Every row comes from one small tree of marks. The marks that hang from a mark follow it in brackets, in the order of their numbers. Every link used is in the known rows. Which tree was each row made from?
Known rows
K807(K550 K729(K577(K823)) K976(K53) K991): [ 0.75  3.18  1.56 -1.48  2.81 -0.69  0.33 -0.29 -1.45 -5.36  1.28 -0.05
  1.11  1.74 -2.56 -3.95 -2.56 -3.82 -4.03  1.12  4.34 -2.30 -1.55]
K726(K807(K976(K53))): [ 0.61  1.19  0.33  0.57 -1.18  0.27  0.03  0.50 -0.61 -2.05 -0.52  0.90
  1.69 -0.69  1.05  0.68 -0.49  0.68 -0.17  2.08 -0.18  0.05 -0.21]
K577(K53): [ 0.93  0.87  0.32  1.45 -0.16  0.16  0.54  1.08 -0.69 -1.72 -0.51  0.02
  0.62 -0.79 -1.39 -0.24  0.50  0.42  0.24  1.00 -0.33 -0.45 -0.64]
K976(K807(K729(K577(K53 K550)) K991)): [ 0.20  1.96 -2.04  0.42  0.46 -0.17 -1.28  0.88 -0.56 -1.54  1.10  2.01
 -0.17  2.06 -1.97 -2.06  1.33 -0.89 -1.84  0.65  2.07 -1.38 -0.91]
K729(K550 K991): [ 3.72  2.58  0.74  0.98 -0.96 -0.89 -0.38 -3.02 -0.55 -1.89 -2.23 -1.09
 -1.40  2.07  0.18  0.38 -1.10 -1.88 -1.06  2.12  1.05 -3.11 -1.10]
K807(K550 K729(K577(K53)) K976): [ 1.08  2.25  2.80 -1.17  0.97 -0.87  1.23 -0.16  0.14 -4.50  1.13 -1.48
  1.85  0.93 -3.45 -3.95 -2.69 -1.96 -3.20  0.89  2.94 -1.81 -0.17]
K729(K991): [ 1.78  1.69  0.08  0.50 -0.27  0.48 -0.32 -1.47 -0.92 -0.86 -1.53 -0.28
 -0.89  0.56  0.33  0.67 -0.31 -1.09 -0.46  0.22  0.26 -1.18 -1.13]
K807(K550 K729(K991) K976): [ 1.35  2.15  1.64 -1.25  1.29 -0.01  1.01 -1.06 -0.22 -4.52  0.14 -1.04
  0.80  1.06 -2.14 -2.78 -3.19 -2.23 -2.56  0.41  3.00 -1.99  0.21]
K577(K53 K550): [ 1.34  1.32  0.40  1.17 -0.19 -1.39  1.03  0.83 -0.41 -2.30 -0.32  0.52
  0.71 -0.35 -2.76 -0.94  1.71  0.05  0.26  1.78  0.25 -0.99 -0.32]
K807(K550 K729): [-0.32  0.53  0.15 -0.57  1.61 -0.47  0.11  0.07  0.89 -1.67  1.50  0.12
  0.72  1.08 -3.43 -2.12 -0.89 -0.58 -1.97  0.25  3.06 -0.74  1.65]
K726(K807(K729(K550 K577(K823(K53)) K991))): [ 2.23  2.91 -0.11  1.26 -0.34 -1.09 -1.22 -1.02  0.59 -0.71 -1.06  0.34
  0.40  0.70 -1.95  0.09  0.90 -0.34 -1.46  2.95  1.82 -1.78  0.17]
K976(K53 K807(K550 K729 K991)): [-0.61  1.85 -2.75  0.34  1.65  0.87 -0.56  0.72 -1.40 -3.67  1.69  3.32
  0.90  2.54 -0.58 -1.07  0.39 -0.33 -2.00  1.00  2.70 -1.31 -0.65]
K729(K550 K577(K53 K823 K991)): [ 3.81  1.92  0.82  1.62 -0.96 -2.95 -0.67 -1.38  1.01 -1.98 -1.28 -1.06
 -0.79  1.34 -1.71 -2.64  0.62 -2.03 -1.75  2.38  1.43 -4.79 -2.04]
K823(K53 K550(K991) K976(K807(K729))): [ 2.93  1.56 -1.28  0.37  1.59  0.78  2.58 -2.68  1.81 -3.80  0.80  0.93
 -0.63  1.13 -2.01 -3.95  1.63  1.98 -0.33  2.95  0.41 -3.35 -1.47]
K823(K53 K550): [ 1.80  1.55  0.99 -0.40  0.85 -0.15  2.50 -1.79  0.77 -2.12  0.38 -0.14
  0.55  0.23 -2.86 -0.59  0.96  1.22  0.44  2.14 -0.29 -1.23 -0.08]
K577(K53 K550 K823(K976(K807)) K991): [ 2.40  0.61 -2.93  1.88  0.65 -2.31  0.71  0.98  2.01 -3.69 -0.59  2.15
 -1.09 -1.22 -1.79 -4.06  3.02  0.04  0.55  1.78  0.60 -4.90 -1.97]
K577(K53 K991): [ 1.33 -0.33 -1.04  2.53 -0.24  0.41 -0.38  0.56  0.38 -2.50 -0.92  1.15
 -0.31 -0.41 -1.42 -1.40  1.22  0.43  0.46  0.16 -0.14 -2.00 -1.29]
K726(K807): [ 0.57  0.65 -0.60  1.03 -1.57 -0.22 -0.89  0.63  0.34  0.40 -0.25  1.01
  0.74 -0.69 -0.25  0.89  0.82  1.12  0.15  1.65  0.06  0.30  0.68]
K550(K991): [ 1.74 -0.77 -0.64  1.05 -0.64  0.33 -0.49 -0.83 -0.68  0.29 -0.50 -0.05
 -0.81  1.06  0.60 -1.87  1.17 -0.28 -0.30  0.16  0.42 -0.89 -0.55]
K807(K550): [ 0.76  0.67  0.52 -0.61 -0.35 -0.92  0.89 -0.36  0.48 -1.29  1.07 -0.19
  0.54  0.38 -1.46 -1.38 -0.94 -0.38 -0.80  0.36  1.46 -0.94  0.66]
K807(K550 K976(K53)): [ 0.81  1.43  1.81 -1.21  0.22 -0.23  2.21 -0.57 -0.88 -4.78  0.66 -0.34
  1.92  0.38  0.40 -1.68 -2.81 -1.00 -1.25  0.96  1.14 -1.30 -0.64]
K726(K807(K550 K729 K976(K53))): [ 0.38  1.57  0.41  0.16 -0.05 -0.08  0.10  0.55  0.01 -3.23  0.52  0.98
  2.23  0.08 -1.33 -0.78 -1.11  0.26 -1.55  2.25  1.96 -0.46  0.93]
K726(K807(K729 K976 K991)): [ 0.35  1.54 -0.23  0.42  0.17  0.42 -1.27  0.83 -0.59 -1.94 -0.03  1.09
  0.64 -0.04 -1.28 -0.83 -0.72 -0.71 -1.28  1.59  1.77  0.01  0.17]
K976(K807(K729(K577(K550)) K991)): [-0.12  1.67 -2.17 -0.09  0.54 -0.24 -1.45  0.53 -0.32 -0.95  1.27  2.01
 -0.38  2.33 -1.49 -1.98  1.17 -1.04 -1.95  0.29  2.17 -1.22 -0.72]

Which tree is each row?
[ 0.66 -0.25 -3.38  0.82  1.89 -0.66 -0.13  0.10  2.10 -2.86  0.15  2.23
 -1.04 -0.22  0.40 -3.25  1.13 -0.04 -0.51  0.47  1.35 -4.12 -1.55]
K577(K823(K976(K53 K807(K550 K729))) K991)
[ 1.22  2.41 -1.32  0.20 -0.34 -0.33 -0.37  0.03  0.11 -2.17  0.93  1.06
  0.43  2.02 -1.92 -2.07  0.24 -0.51 -2.26  0.75  2.25 -2.33 -0.39]
K976(K807(K550 K729(K577(K53) K991)))
[ 1.02  2.87  0.79  0.12  0.13 -0.20 -0.68  0.05 -0.83 -3.56  0.73  1.05
  1.63  0.93 -2.04 -1.61 -1.22 -1.29 -2.72  2.33  2.94 -0.89 -0.41]
K726(K807(K550 K729(K577) K976(K53) K991))
[ 1.38  2.36  0.30  0.28 -0.94 -0.11  0.06  0.22 -1.16 -3.47  0.28  1.29
  1.38  0.00 -0.37 -0.69 -1.27 -0.63 -1.14  2.33  1.61 -0.73 -0.53]
K726(K807(K550 K976(K53) K991))
[ 2.01  1.29 -1.86  1.23  1.13 -1.03  1.02  1.49  0.72 -2.81 -0.02  0.54
 -0.32 -1.28 -1.37 -3.55  1.23  0.10 -0.48  1.97  1.05 -3.39 -1.28]
K577(K53 K823(K976(K807(K550(K991) K729))))
[ 0.42  0.98  0.08 -0.01  2.34 -1.09 -0.51 -0.53  0.56 -1.21  0.37  0.11
  0.06  1.28 -2.23 -2.75  1.24 -1.29 -2.39  1.12  2.41 -1.74 -0.67]
K807(K729(K577(K550(K991) K823(K976(K53)))))
[-1.40  0.68 -2.73  0.65  1.39  1.25 -0.58  0.99 -0.86 -2.26  0.84  2.93
  1.22  1.88  0.87  0.31  1.14  0.97 -1.06  0.77  0.90 -0.52 -0.37]
K976(K53 K807(K729))
[ 1.71  1.42 -2.21 -0.06  1.42 -1.03  1.90 -0.46  1.38 -1.55  0.24  0.77
 -0.50 -1.11  0.38 -2.69  1.33  0.48  0.62  1.31  0.31 -2.97 -1.14]
K577(K823(K53 K976(K807(K550(K991)))))
[ 0.07  0.98 -1.74  0.44  0.93  1.06  1.01 -0.64  0.42 -2.98  0.43  1.75
 -0.02  0.20  2.20 -0.86  0.05  1.31 -0.17  1.34 -0.47 -1.52 -2.12]
K823(K976(K53 K807))
[ 1.69  1.70  2.16 -0.03  1.28 -0.22 -0.02 -1.89 -0.97 -4.23 -0.51 -1.11
  0.98  2.89 -0.31 -2.72 -1.79 -2.25 -3.26  2.00  2.35 -2.36 -1.38]
K807(K729(K550(K991) K577) K976(K53))
[ 1.51  3.35  2.58 -1.12  1.57 -0.02  0.96 -1.82 -1.06 -5.56  0.19 -0.92
  1.66  2.09 -1.74 -2.52 -2.97 -2.69 -3.80  1.13  3.21 -2.34 -1.30]
K807(K550 K729(K577 K991) K976(K53))
[ 1.05  1.27  0.47  0.53 -0.65 -0.50 -0.70  0.13  0.46 -1.94 -0.48  0.17
  1.07  0.29 -0.94 -0.56 -0.97 -0.03 -1.17  2.54  1.38 -0.79  0.95]
K726(K807(K729(K550) K976))
[ 1.86  0.45 -1.66  0.04  1.61 -0.88  0.87 -0.16  0.97 -2.40  0.36  0.69
 -0.80  0.33 -0.50 -3.30  1.37  0.03 -1.22  2.48  1.22 -3.59 -1.31]
K577(K823(K550(K991) K976(K53 K807(K729))))
[ 3.30  3.49  1.07 -0.34  0.10 -2.25  0.20 -2.41  0.27 -1.29 -1.32 -1.13
 -1.21  0.61 -0.87 -1.89  0.71 -2.66 -1.96  1.52  1.24 -3.55 -2.82]
K729(K577(K550 K823(K976)) K991)
[ 0.70  0.63 -1.93 -0.08  0.03 -0.60 -0.86  0.47  0.59 -0.40  1.06  1.01
 -0.16  2.02 -1.21 -2.61  1.53 -0.15 -1.92  0.81  1.70 -2.10 -0.21]
K976(K807(K729(K577(K823(K550(K991))))))
[ 1.89  2.75  1.28 -0.05 -0.97 -0.61 -0.35 -0.58  0.23 -2.58 -0.03 -0.20
  1.37  0.54 -2.03 -1.45 -1.37 -0.92 -2.40  2.06  2.36 -1.37  0.22]
K726(K807(K550 K729(K577 K991) K976))
[ 1.35  0.69  0.65  0.18 -0.71 -1.72 -0.69 -1.49  1.03 -0.59  0.05  0.16
 -0.33  1.45 -1.56 -2.16  1.37 -1.26 -1.40  0.14  0.95 -2.06 -1.44]
K729(K577(K550 K991))
[ 4.93  4.06  1.64  0.34 -0.58 -2.55 -0.21 -3.80  0.42 -1.90 -2.15 -2.27
 -1.81  1.80 -0.07 -1.70 -0.92 -3.16 -2.53  2.85  1.63 -5.10 -2.98]
K729(K550 K577(K823(K976)) K991)
[ 1.11  2.26 -2.08  0.61  0.43 -0.85 -1.44  0.58 -0.34 -1.66  0.62  1.41
 -0.60  2.27 -1.55 -2.22  0.80 -1.40 -2.13  1.40  2.41 -2.57 -1.01]
K976(K807(K729(K550 K577(K53 K823)) K991))
[ 0.82  0.92 -1.94  0.96  1.43  0.92  0.45 -1.24  0.50 -3.44  0.25  1.62
 -0.36  1.41  1.40 -1.94  0.19  0.84 -1.05  1.96  0.75 -2.40 -1.80]
K823(K976(K53 K807(K729(K550(K991)))))
[ 2.34  1.86  1.78 -0.55  1.34 -1.38  0.37 -1.65  0.16 -2.95 -0.56 -1.81
  0.33  1.78 -1.29 -3.78 -1.34 -2.50 -2.60  1.72  2.38 -3.03 -0.84]
K807(K729(K550(K991) K577(K823(K53))) K976)
[ 0.78  0.97 -0.53  1.24 -0.55 -0.61 -1.47  0.18  0.81 -0.37 -0.28  0.86
  0.62  0.56 -1.68  0.24  0.48  0.59 -0.99  2.49  1.56 -0.49  1.38]
K726(K807(K729(K550)))
[ 1.26  1.33 -0.19  1.60 -0.79 -0.66 -1.43  0.48  0.31 -0.40 -0.12  0.94
  0.94  0.49 -2.65 -0.97  1.86  0.40 -1.45  2.33  1.61 -0.49  0.49]
K726(K807(K729(K577(K53 K550(K991)))))
[ 2.75  0.60 -1.00  0.57  0.20  0.67  1.55 -1.96  0.60 -4.04  0.62  1.03
 -0.72  1.69  0.20 -3.27  0.89  1.27 -1.27  3.15  0.32 -3.43 -2.36]
K823(K550(K991) K976(K53 K807))
[ 0.27  1.97 -1.85 -0.39  0.33 -0.35 -1.00  0.36 -0.09 -1.65  1.96  1.72
 -0.05  2.45 -2.04 -2.69  0.10 -1.16 -2.50  0.28  3.00 -1.70 -0.36]
K976(K807(K550 K729(K577) K991))
[ 2.40  1.36 -1.74  1.27  0.47 -1.20  1.30  1.33  0.61 -2.67 -0.16  0.44
 -0.40 -1.53 -0.70 -3.31  1.21  0.17 -0.06  2.00  0.51 -3.45 -1.63]
K577(K53 K823(K976(K807(K550(K991)))))
[ 0.94  1.46 -2.20  0.54 -0.09  0.00 -1.02 -0.39  0.14 -1.37 -0.06  1.28
 -0.50  2.33 -0.20 -0.73  0.33 -0.27 -1.32  1.00  1.52 -2.13 -0.01]
K976(K807(K729(K550 K991)))
[ 0.59  3.16  2.00 -1.29  2.45  0.03  0.29 -0.84 -1.66 -5.64  1.39  0.02
  1.26  2.29 -2.58 -3.57 -2.90 -3.47 -4.05  0.95  4.14 -1.71 -1.52]
K807(K550 K729(K577) K976(K53) K991)
[ 2.25  0.50 -1.56  0.06  0.94 -1.02  1.14 -0.32  0.82 -2.25  0.19  0.55
 -0.87  0.07  0.20 -3.06  1.34  0.12 -0.83  2.52  0.66 -3.67 -1.65]
K577(K823(K550(K991) K976(K53 K807)))
[ 2.07  0.48 -1.29  0.34  1.45 -2.13  1.02 -0.61  0.46 -1.85 -0.46  0.74
 -0.87 -0.21  0.08 -3.16  2.34 -0.82 -0.29  2.09  1.05 -3.11 -1.45]
K577(K550(K991) K823(K976(K53)))
[-0.17  1.14  2.14 -1.27  1.36  0.00  0.08 -0.34 -0.01 -2.34  0.34 -1.31
  1.02  0.93 -1.33 -2.44 -2.03 -1.79 -2.51  0.06  1.65 -0.66 -0.52]
K807(K729(K577) K976)
